Known rows, with every step that occurs:
makor/mokov/didot/pizam: [ 3.682 -6.441 -1.878  2.462  2.868  1.037 -0.210  1.537 -0.616 -0.183
  0.798 -2.836  0.610 -0.707  3.012 -0.784 -3.568  0.866 -0.036 -0.041
 -1.417 -0.710 -3.086  0.068]
mokov/makor/pizam: [ 0.988 -0.860 -0.490 -1.127  3.978 -1.178 -2.605 -0.791 -0.410  0.057
 -0.663 -0.068 -1.286  1.016  0.263  7.772 -0.226 -0.848  0.905  2.087
 -1.425 -0.299  1.378 -3.062]
didot/pizam/tumug/mokov/rodok: [-0.302  2.943 -1.690 -0.474  1.708  0.725  1.696 -0.242 -0.842 -0.003
  3.397 -1.503  2.284 -4.349  1.309 -0.217  2.790  0.095 -6.080  2.250
 -1.606  0.453 -4.308  0.694]
rodok/pizam: [-0.533  2.082  1.157 -2.705 -0.888 -0.133 -2.306  1.243 -0.037 -0.547
  0.365 -1.151 -0.118 -1.010 -0.119 -1.320  0.312 -1.057 -1.103  2.362
 -0.170 -0.614  0.584  2.484]
makor/mokov: [ 1.941 -3.470 -0.918  0.035  1.713  1.049 -0.502  0.863 -0.575 -0.903
 -0.675 -2.251  0.671 -0.519  1.825 -3.240 -1.325  2.539  0.677 -0.607
 -0.755 -0.059 -1.273  0.291]
mokov/rodok/pizam/makor: [-2.178  5.269  1.089  0.088 -1.208  0.371  0.026  3.824 -1.074  0.273
  1.366 -0.952  0.079 -2.119 -0.943 -2.846  4.374 -2.641 -3.359  3.182
  2.279  0.325 -0.021  2.205]
tumug/pizam/rodok/rasiz: [-2.771  0.054  1.039  0.881 -0.817  0.276  1.240  4.863  3.943  0.260
 -1.143 -1.819 -2.011 -1.035 -1.510  0.870 -2.453 -0.517 -1.573 -1.005
 -0.818  0.020 -2.194 -4.173]
rasiz/rodok: [-1.905  0.243  0.966  1.182  1.151  0.566  1.238  3.548  3.602  0.843
 -0.072 -1.291 -0.676  0.242  0.095 -0.515 -1.765  0.424 -0.896  0.294
 -0.319 -0.058 -0.583 -1.736]
tumug/pizam: [-0.035 -0.996 -0.519  2.272 -0.960 -1.279 -0.964 -0.586 -1.007 -0.006
 -0.398 -1.459 -0.671  0.630 -0.542 -1.215 -0.286 -0.142 -0.987 -1.922
  0.119  0.255 -0.942 -1.633]
makor/pizam: [ 0.337  1.031  1.147 -0.384  0.399 -0.728 -0.698 -1.020 -0.192 -0.782
 -0.583 -2.221  0.119  0.406  0.594  4.931  0.795 -0.751  0.021 -0.109
 -0.215 -0.309 -0.092 -2.449]
didot/pizam/makor: [-0.775  3.247  1.994  2.434 -1.364  0.354  1.178 -0.094 -0.665  0.705
  2.320 -0.091  1.285 -0.228  0.981  0.308  1.179 -0.768 -0.394  1.435
  1.631 -0.391 -3.381  0.781]
rodok/mokov/makor: [ 1.138 -2.095 -4.341  1.163  4.990 -2.742 -1.877  2.394  0.591  0.728
  0.291  2.849 -1.713  0.887 -0.191  0.257 -0.494 -0.398  2.499  0.561
 -1.782  1.139  1.846  1.267]
rasiz/rodok/pizam/makor: [-3.257  3.435  2.816  0.188 -1.237  1.633  0.258  4.705  3.499  0.887
  0.163 -1.768 -0.207 -0.717 -0.061 -3.223  0.272 -2.091 -1.606  3.631
  2.026 -0.934 -1.063  1.550]
mokov/tumug: [-1.257 -1.415 -3.375  0.435  1.799  0.371 -0.665 -0.847 -1.110  0.913
 -0.785  1.469  0.220 -1.954 -0.022  1.330 -2.465  0.125  2.367 -0.418
  1.411  0.055  1.091  0.939]
makor/pizam/rodok/mokov: [ 0.035  1.928  0.391  1.836  1.748 -2.507  1.943  3.030  2.515 -0.256
 -1.106 -1.737 -0.233  1.652 -1.177  4.426 -1.536 -1.177  0.404 -1.786
 -1.366  0.620 -1.128 -3.975]
didot/pizam/tumug/mokov: [ 0.746  1.359 -0.597 -1.660  0.373  0.951  0.599 -3.055  0.070  0.002
  2.862 -1.530  2.358 -3.149  1.872 -0.154  0.585  0.597 -3.354  2.118
 -1.528 -0.445 -4.665  1.590]
mokov/tumug/pizam: [-1.264 -2.260 -3.840  3.187  0.915 -0.996 -1.784 -1.613 -1.944  0.960
 -1.243 -0.096 -0.436 -1.701 -0.411 -0.005 -3.244 -0.177  1.420 -2.286
  1.290  0.183 -0.043 -0.701]
rasiz/rodok/mokov/tumug/pizam/didot: [-4.184  1.781 -4.355  5.898  4.040 -1.714  2.007  4.690  3.720  2.206
  0.211 -0.504  0.101 -0.327 -0.390 -5.705 -5.369 -0.491  1.735 -2.591
  0.623  2.384 -2.843 -0.252]
makor/mokov/rodok: [ 1.116 -1.743 -2.044  1.097  2.667  0.691  0.530  3.481 -1.642 -0.769
  0.138 -2.519  0.944 -1.423  1.351 -3.039  1.088  2.271 -2.003 -0.681
 -0.583  0.817 -0.827 -0.413]
pizam/tumug/mokov/rodok: [ 0.053  1.757 -2.723 -1.051  1.364  1.369  2.002 -0.444 -0.729  0.100
  1.592 -1.119  1.425 -4.336  0.376 -1.474  3.813 -0.537 -4.932  1.798
 -0.887  0.892 -1.361  0.367]
mokov/didot/pizam: [ 1.900 -3.198 -1.116  2.141  1.136 -0.015  0.524  0.687 -0.068  0.712
  1.526 -0.570 -0.343 -0.465  1.056  2.117 -2.302 -1.861 -0.806  0.865
 -0.588 -0.612 -1.996 -0.446]
didot/pizam/makor/mokov/tumug: [ 0.108 -1.899 -2.198  3.142  1.948  1.749 -0.037 -0.431 -2.084  0.510
  0.887 -0.895  2.299 -2.512  2.623 -1.538 -2.820  1.976  2.641 -0.047
  2.267 -0.538 -3.624  2.303]
makor/mokov/didot/pizam/tumug: [ 4.360 -5.254 -1.463  2.872  2.365  0.659  1.014 -1.059 -0.538 -0.766
  1.640 -5.480  1.140 -2.579  2.751 -1.995 -2.048  0.754 -2.914  0.503
 -2.096 -1.013 -3.661  1.603]
tumug/mokov: [ 0.911 -0.972 -1.828 -2.550  0.851  1.909 -0.321 -0.967 -0.063  0.429
 -0.382  1.812  0.584 -1.208  1.087 -0.349 -0.493 -0.260  0.481  0.946
  0.084 -0.060 -1.491 -0.029]
mokov/rodok/pizam/tumug: [-0.998  4.976  0.036 -1.280 -0.305 -1.029  0.229  1.760 -0.459 -1.106
  2.220 -3.932  0.426 -4.098 -0.923 -2.509  4.316 -1.866 -6.792  3.077
 -0.917  0.064 -0.053  3.021]

Rows:
[ 3.156 -2.215 -2.536 -0.586  2.149  1.329  0.694 -3.958  0.223  0.142
 -0.617 -3.111  0.282 -3.211  1.152  4.747  0.154 -3.158 -1.941  1.855
 -0.841 -0.878 -1.395 -1.294]  makor/pizam/tumug/mokov/didot
[ 2.058 -1.818 -1.509  3.721  3.089 -2.082  2.447  3.801  2.529  0.175
 -1.875 -1.624 -1.782  1.154 -1.315  5.073 -3.216 -3.500  0.648 -1.673
 -1.323  0.224 -0.550 -4.540]  makor/pizam/rodok/mokov/didot
[ 1.838  0.499 -3.059  1.491  4.892 -3.758 -1.442 -0.925  0.391 -0.496
  0.759 -1.788 -1.286 -0.162  0.102  4.524  1.797 -1.683 -0.625  1.082
 -2.650  0.744  1.027  0.588]  rodok/mokov/makor/pizam/tumug
[-2.560  1.096 -3.111 -3.320  2.136  2.766  0.422  5.338  1.807  0.283
  1.087  1.799 -0.251 -4.718  0.853 -0.002  2.966 -0.783 -1.717  2.250
 -0.354  1.552 -1.301 -0.047]  tumug/mokov/rodok/rasiz
[-2.592  0.870  1.536 -1.660  0.152  1.651  2.325  5.437  5.097  0.217
 -0.782 -0.281 -1.604 -1.375 -1.233  1.822 -1.964 -0.222 -0.609  0.674
 -1.005  0.052 -1.129 -2.420]  pizam/rodok/rasiz
[-2.055  3.555 -1.820 -2.219  1.726  1.750  1.493  3.269  1.952 -0.168
  4.387 -1.207  1.218 -6.402  1.734  0.514  3.741 -0.237 -5.430  3.226
 -1.915  0.865 -4.173  1.743]  didot/pizam/tumug/mokov/rodok/rasiz
[ 0.618 -2.366 -2.541  1.230  4.871 -2.311  0.592  4.444  2.449  0.949
 -0.896  2.371 -2.134  1.894 -1.648  1.551 -3.397 -0.527  1.554  0.495
 -2.385  0.915  0.889 -2.296]  pizam/rodok/mokov/makor
[-0.766  1.032  3.105  0.526 -0.221 -0.350  2.431  2.307  1.772  0.311
  1.289 -1.061  0.497  0.306 -0.521  2.120 -3.852  0.636 -2.046  0.349
 -1.400 -0.672 -3.258 -3.437]  didot/pizam/rodok
[ 0.960  0.350 -1.576 -2.248  0.648  1.545  0.526 -3.226  0.119  0.197
  0.499 -0.922  1.335 -3.032  0.815 -1.921  0.989  0.024 -2.469  1.588
 -0.863 -0.305 -2.031  1.636]  pizam/tumug/mokov
[ 0.019  0.264 -0.728  1.943  1.254 -1.828  2.591  4.255  2.631  0.030
 -0.571  0.375 -0.653  1.184 -1.818 -0.817 -2.157 -0.521  0.533 -1.797
 -1.216  0.783 -1.098 -1.710]  pizam/rodok/mokov
[ 0.891 -2.124 -0.451 -3.579  4.784  1.239 -0.795 -0.022  1.424  0.778
 -2.139  1.046 -1.151  0.243 -0.185  8.002 -3.684 -0.635  0.649  3.041
 -2.077 -0.453 -0.071 -6.613]  tumug/mokov/makor/pizam/rodok
[ 1.478 -1.771 -2.141 -3.941  4.983  0.742 -3.058 -1.859 -0.478  0.390
 -0.997  1.720 -0.661 -0.281  1.401  6.923 -0.775 -0.491  1.522  3.196
 -1.542 -0.058  0.390 -3.231]  tumug/mokov/makor/pizam
[ 1.585 -3.813 -0.707 -0.442  2.019  2.271  2.509  1.985  2.040  1.179
  0.140  0.681  0.161 -1.273  0.385  2.625 -5.870 -1.652 -1.165  1.658
 -1.319 -0.930 -4.123 -3.898]  tumug/mokov/didot/pizam/rodok
[ 2.148 -1.758 -0.790  2.814  0.939 -0.487  1.527 -1.590  0.564  0.439
  2.361 -3.149  0.274 -2.200  0.701  1.410 -0.755 -1.841 -3.552  1.334
 -1.428 -0.807 -2.570  1.119]  mokov/didot/pizam/tumug
[-0.852 -2.996 -3.448  2.165  6.031 -1.905 -0.640  6.188  3.772  1.617
  0.323  1.649 -2.398  1.241 -0.167  0.145 -2.504 -0.324  1.452  1.056
 -1.933  0.945  1.025 -0.473]  rasiz/rodok/mokov/makor
[ 0.906 -1.761 -2.499  6.028  3.444 -2.216  3.020  4.343  4.345  1.255
  2.679 -3.429 -0.388 -1.615  1.021 -1.008 -2.128 -1.944 -3.169  0.081
 -2.056 -0.005 -3.526  1.254]  rasiz/rodok/mokov/didot/pizam/tumug
[-0.672 -1.749 -2.233  2.140  6.617 -2.717 -1.257  4.812  3.887  0.910
 -0.203 -0.423 -2.125  1.897  0.597  5.067 -1.559 -0.799  1.365  0.925
 -2.192  0.666  1.199 -2.967]  rasiz/rodok/mokov/makor/pizam
[-1.273  5.458  2.308 -0.388  0.740  0.214  1.663 -1.528  1.593 -0.385
  0.277 -2.230  1.374  0.587  0.456  1.902 -0.059 -0.925 -0.303  0.809
 -0.073  1.069 -2.239 -2.181]  makor/pizam/didot
[-0.585 -1.148 -5.924  2.911  3.340 -2.024 -0.670  1.542 -0.615  0.938
 -0.300  2.101 -0.066 -1.417 -0.121 -0.635 -2.168 -0.241  3.794 -2.087
  0.622  1.262  0.704  2.907]  rodok/mokov/tumug
[ 2.968 -5.558 -2.022  3.784  1.317  2.477  0.983  0.893 -0.956  0.542
 -1.349 -1.852 -0.101 -0.538  1.570 -3.528 -1.098 -0.942  1.620  0.395
  1.911 -0.552 -1.338  0.674]  pizam/makor/mokov/didot
[-1.205 -0.655 -1.676  3.006  2.919 -1.643  1.329  6.048  4.192  1.073
  0.458 -0.476 -0.949  0.829  0.284 -2.094 -1.257 -0.327  0.530 -1.220
 -0.791  1.033 -0.770  0.203]  rasiz/rodok/mokov
[-2.383  2.015 -5.336  4.957  2.417 -2.292  0.817  1.108  0.442  1.303
  0.184  0.706  0.657 -0.573 -0.716 -4.895 -3.413 -0.700  2.719 -3.190
  0.929  2.456 -2.257  1.580]  rodok/mokov/tumug/pizam/didot
[-0.236  3.433  1.180 -2.151 -1.290 -0.738 -1.139 -1.479  0.486 -1.088
  1.317 -3.783  0.447 -2.537 -0.390 -2.150  2.070 -1.198 -4.160  2.686
 -1.089 -1.049 -0.303  4.033]  rodok/pizam/tumug
[ 1.440 -2.334 -3.361 -3.105  3.752  1.113 -1.291 -2.993  0.065  0.728
  0.285  1.081  0.075 -2.496  0.703  0.855 -0.024 -0.162 -1.249  3.681
 -1.855 -0.299 -0.237  0.812]  pizam/tumug/mokov/makor
[-2.227  2.873 -1.365  1.816  6.729 -1.949  1.061  4.824  5.455  1.401
  0.532 -0.521 -0.929  2.050  0.310  2.122 -2.501 -1.182  1.178  1.875
 -2.078  1.599 -1.209 -2.721]  rasiz/rodok/mokov/makor/pizam/didot
[-1.121  3.858  0.305 -1.830  1.778  1.507  0.514  4.482  0.545 -1.058
  1.409 -3.961  1.830 -2.031  1.004 -8.005  0.410  0.874 -3.179  2.765
 -0.779  1.579 -2.220  2.348]  makor/mokov/rodok/pizam/didot
[-3.117 -0.723 -4.697  8.167  2.271 -1.635  0.961  4.103  1.742  2.434
 -0.855  0.000 -1.033 -0.809 -0.540 -3.642 -2.558 -1.528  2.445 -2.712
  2.914  1.088 -1.570  0.279]  rasiz/rodok/mokov/tumug/pizam/makor
[ 0.411 -4.722 -4.077  0.663  3.256  1.727 -1.132  0.001 -1.717 -0.216
 -1.694 -0.848  0.951 -2.258  1.910 -1.871 -3.751  2.458  3.031 -1.162
  0.606  0.060 -0.393  1.901]  makor/mokov/tumug
[ 0.271  2.068  1.213  1.032 -0.480 -0.967  0.908 -2.122 -0.152 -0.395
  3.192 -3.016  1.733 -1.788  0.939  0.370  0.829  0.224 -4.119  0.944
 -1.575 -0.681 -3.155  1.743]  didot/pizam/tumug
[ 0.892 -0.480 -2.484 -6.000  3.009  1.235 -3.608 -1.900  0.079 -0.029
  0.619 -0.028 -0.309 -3.428  0.537 -0.466  0.319 -1.137 -2.504  6.124
 -2.278 -0.854  0.364  3.292]  rodok/pizam/tumug/mokov/makor
